What can hang from each mark:
gabesas: mulita vonol
vonol: loguzez tezib
fovi: luzet vonol
loguzez: sina
tezib: mulita vonol
mulita: fovi tezib
luzet: fovi gabesas loguzez

Every row comes from one small tree of marks. Brackets hold a mark, then the marks that hang from it, in alphabetical order. Every link used is in the known rows. Which tree was each row made from?
Known rows:
(tezib (mulita fovi) vonol): [ 22  -3  -7  52 -34 -64  16  18  -2 -34  21 -23  13 -75  11  20 -13  -5
 -11  38   7  15  24]
(mulita tezib): [ 17 -11  -5  22 -44 -50  33  28 -58 -71   5 -75  -3 -35 -74   8  31 -16
 -42  99 -44  44  68]
(mulita (fovi luzet (vonol (loguzez sina)))): [ 43 -27  22  61 -54 -42  32  49 -55 -79  46 -26  11  35 -21  35  14  -1
 -33  71 -24  22  21]
(gabesas (mulita fovi tezib) vonol): [  6 -65  31  -5 -31 -42 -28  47 -59 -28  65 -71  12 -12 -46  40  38  21
  35  51  23  40  72]
(mulita (fovi vonol) tezib): [ 14 -14  11  21 -44 -85  20  50 -32 -72  56 -39  35 -35 -75  15  26 -21
   1  85 -29  48  85]
(fovi (vonol (loguzez sina))): [ 30 -26  58  32 -51 -20  94  19 -46 -92  38 -32 -42  -1 -38  39   2 -20
 -34  84 -14  39 -16]
(vonol (loguzez sina) (tezib (mulita fovi))): [ 28  12  46  40  -9 -63 -25  42 -36 -61  32 -52  20  18 -10  66  13   4
 -29  28 -38  45  41]
(vonol (loguzez sina) tezib): [ 14   3  48  23 -28 -21  29  40 -51 -68   9 -75 -30  19 -50  43  28  -7
 -56  71 -46  54  23]
(mulita (fovi luzet) (tezib (vonol (loguzez sina)))): [ 25  25  11  60 -36 -33  -1  57 -48 -38   8 -68  12   7 -34   8   7  13
 -78  41 -45  41  49]
(tezib (mulita (fovi (luzet (loguzez sina)) vonol))): [ 27 -29 -17  70 -55 -80  -1  28 -60 -92  37  15  46 -21  25  73  41 -15
 -32  33   3 -26  23]
(fovi luzet vonol): [ 40 -50 -33  66 -67 -66  68  21 -46 -77  13 -30  14 -30 -42  22  38 -26
  -9 109 -21   2  20]
(fovi luzet (vonol (loguzez sina))): [ 46 -33  17  67 -59 -33  78  23 -62 -89  18 -34 -16  17 -30  40  20 -13
 -44  88 -29  17 -12]
(luzet fovi (gabesas mulita vonol) (loguzez sina)): [  24  -86   61   -1  -61   -9   52   38 -108  -26   41  -11  -60  -46
    8   82   24   -3   -9   38   81    1    0]
(tezib (mulita (fovi luzet)) (vonol loguzez)): [ 44 -12 -19  97 -23 -57  -2  13 -24 -67   3 -39  24 -25  11  25   7  25
 -18  39 -20  23  23]
(tezib mulita): [ 38 -31 -10  50 -41 -59  43  -3 -42 -74   2 -38  -1 -50  -8  39  10 -14
 -17  78 -14  11  16]
(mulita (fovi luzet vonol) tezib): [ 32 -21 -29  55 -50 -97   4  54 -48 -68  36 -42  64 -15 -67  16  44 -14
  -8  88 -42  26  88]
(gabesas (mulita fovi) (vonol tezib)): [ -3 -65  34  -7 -22 -46 -41  56 -37 -11  64 -68  13  -5 -35  56  51  16
  56  44  29  34  58]
(tezib (mulita (fovi luzet)) (vonol (loguzez sina))): [ 47   7   4  88 -32 -43   9  24 -33 -42   6 -32  12  -9  31  38 -15  12
 -53  18 -15  10  -2]
(loguzez sina): [ 26 -13  20  17 -65 -13  62  32 -57 -46  15 -44 -36 -18 -21  23  -4 -28
 -68  84 -10  11   6]
(vonol (loguzez sina) (tezib mulita)): [ 31   5  42  46 -14 -52  21  17 -42 -72   2 -61  -8   2 -17  72  19  -7
 -40  44 -43  41   8]
(vonol (loguzez sina) (tezib (mulita (fovi luzet)))): [ 45   5   6  73 -16 -75 -40  46 -52 -57  11 -55  47  37  -2  67  31  10
 -37  31 -50  22  45]
(gabesas mulita): [ 22 -55   9  13 -53 -15  39  18 -58 -64  29 -50 -27 -19 -21  44  34  -9
  -1  98   5  33  24]
(luzet (fovi (vonol (loguzez sina) tezib))): [ 37  -5  54  43 -41 -41  53  36 -47 -47  32 -35  -8 -20 -41  46 -13 -26
   3  60 -39  72   0]

Write each row's tree:
[ 39  -5  21  56 -44 -64  14  57 -64 -80  41 -47  34  32 -54  34  26  -3
 -41  65 -50  40  57]	(mulita (fovi luzet (vonol (loguzez sina))) tezib)
[ 50 -99  44  13 -54 -37  69  32 -79  -4  35 -33 -43 -54 -15  55   6  -1
  41  71  65  18  12]	(luzet fovi (gabesas mulita vonol))
[ 10   1  62  18 -34   2  48  27 -50 -47  19 -69 -45 -18 -29  45  13  -1
 -48  47 -14  67   5]	(gabesas (mulita (tezib (vonol (loguzez sina)))))
[  40  -36   32   60  -23  -76   30   10  -22 -112   55  -17   18  -15
  -16   51    9    6   27   62  -15   45   25]	(tezib (mulita (fovi (vonol loguzez))))
[ 27 -13  17  55  -3 -67  11   5 -33 -95  -3 -70   5 -14 -39  59  40   7
  -6  65 -49  56  33]	(vonol loguzez (tezib mulita))
[  6   7  23  40 -24 -27  49  16 -30 -78  -4 -80 -30 -44 -70  -1  16   7
 -46  75 -42  74  38]	(mulita (tezib (vonol loguzez)))
[  25 -101   49   -4  -47  -40   77   34  -65  -35   35  -48  -53  -33
  -36   65   48    0   14   83   68    0   18]	(luzet (gabesas mulita vonol))
[ 30 -25  29  20 -68 -26  66  45 -98 -60  10  -4 -49 -53 -11  46  10 -28
 -75  71  20   8  28]	(luzet fovi gabesas (loguzez sina))
[ 55  -3  49  68 -28 -75  46  12 -39 -50  24 -20  14 -37 -10  75 -22 -25
  21  32 -36  58 -14]	(luzet (fovi (vonol (loguzez sina) (tezib mulita))))
[  23  -23  -28   53  -42 -101   -8   63  -27  -51   36  -39   63  -10
  -55   32   58  -18   14   81  -37   19   74]	(mulita (fovi luzet (vonol tezib)))
[  5  -7  23  28 -54 -47  28  39 -59 -55  31  -8   1 -60 -27  56  22 -39
 -12  50 -14  39  18]	(luzet (fovi (vonol tezib)) (loguzez sina))
[ 42 -19  57  50 -32 -60  41  22 -32 -87  58  -7   8   0   3  63 -14  -8
  -7  40  -8  31   1]	(tezib (mulita (fovi (vonol (loguzez sina)))))
[ 55 -56  53  54  -4 -89  41  20 -55 -37   4 -53 -10 -49 -34  70  13  14
  36  36   9  43  22]	(luzet fovi (gabesas (vonol loguzez (tezib mulita))))
[  8 -45  50   7 -41 -48  33  57 -83 -16  15 -33 -33 -55 -33  64  35 -13
 -30  32  37   7  29]	(luzet fovi (gabesas (vonol tezib)) (loguzez sina))
[  35  -69   71   12  -34  -62   69   51  -46 -100   75  -18  -24    7
  -42   74   50    0   26   93   31   48   49]	(luzet (gabesas (mulita (fovi (vonol loguzez)))))
[ 32   6  42  60 -32 -20  71  -4 -23 -56  -3 -37 -42 -44  14  43 -24  -5
 -55  32  -7  26 -39]	(tezib mulita (vonol (loguzez sina)))
[   3  -70   22   -2  -49  -32   54   33  -84 -107   23  -26  -50  -34
  -30   76   90   -8  -34   99   40   11   51]	(luzet (gabesas mulita) loguzez)
[ -9  21 -23  45 -50 -40 -27  60 -62 -47   9 -41  22 -34 -20  17  42  -3
 -95  31 -20   8  68]	(mulita (fovi (luzet (loguzez sina))) (tezib vonol))
[ 62 -25  14  86 -41 -73  25  24 -47 -84  38 -10  34  19  11  64   5  -2
 -16  43 -20   9   7]	(tezib (mulita (fovi luzet (vonol (loguzez sina)))))
[ 30 -19   5  41 -48 -76  43  33 -31 -35  27 -29  20 -69 -52  28   5 -38
  38  81 -31  56  32]	(luzet (fovi (vonol tezib)))
[ 13   2 -27  74 -47 -47 -15  29 -47 -50   5  -4  25 -49  45  48  23   0
 -69   8  10 -25  15]	(tezib (mulita (fovi (luzet (loguzez sina)))) vonol)
[ 13   0  64  21 -27 -56  17  63 -25 -69  61 -42   7  19 -52  49  22 -13
 -11  56 -31  58  38]	(mulita (fovi (vonol (loguzez sina) tezib)))
[ 16   5  47  37 -44  11  79  21 -30 -53   5 -52 -65 -27 -18  14 -19  -6
 -71  59  -8  41 -25]	(tezib (vonol (loguzez sina)))
[ 22 -32  60  39  -7 -49  18  11 -41 -43  13 -71 -15  -4 -19  73  17  13
  -6  16  -6  26 -13]	(gabesas (vonol (loguzez sina) (tezib mulita)))
[ -7 -52 -20  34 -37 -76 -48  55 -54 -90  55 -23  54  -5 -29  80 113  -1
  32  63  -3  23  80]	(gabesas (mulita (fovi (luzet loguzez) (vonol tezib))))
[ 17 -47  11  37 -15 -81   8   9 -28 -31   7 -67  13 -51 -32  56  34   2
  29  39   2  11  18]	(gabesas (vonol (tezib mulita)))
[ 39 -52  95   4 -44 -46  78  64 -56 -76  79  -7 -35  22 -23  87  28 -14
  -8  71  37  33  23]	(luzet (gabesas (mulita (fovi (vonol (loguzez sina))))))
[ 21 -81  22  23 -51 -36  53  28 -89 -55  18 -22 -46 -75 -31  35  28   6
  -7  68  52   8  32]	(luzet fovi (gabesas vonol) loguzez)
[ 12  25  47  32 -34 -11  60  28 -40 -52   0 -73 -42 -30 -51  13  -5  -7
 -80  54 -35  60  11]	(mulita (tezib (vonol (loguzez sina))))
[ 21  -7  16  52 -41 -79  20  15 -52 -59  22   7  25 -76   5  85  14 -40
   5  21 -13  25   4]	(luzet (fovi (vonol (tezib mulita))) (loguzez sina))
[ 38 -33   6  50 -40 -94  32  19 -18 -75  54  -2  36 -49  -9  46   6 -20
  27  63   0  15  32]	(tezib (mulita (fovi vonol)))
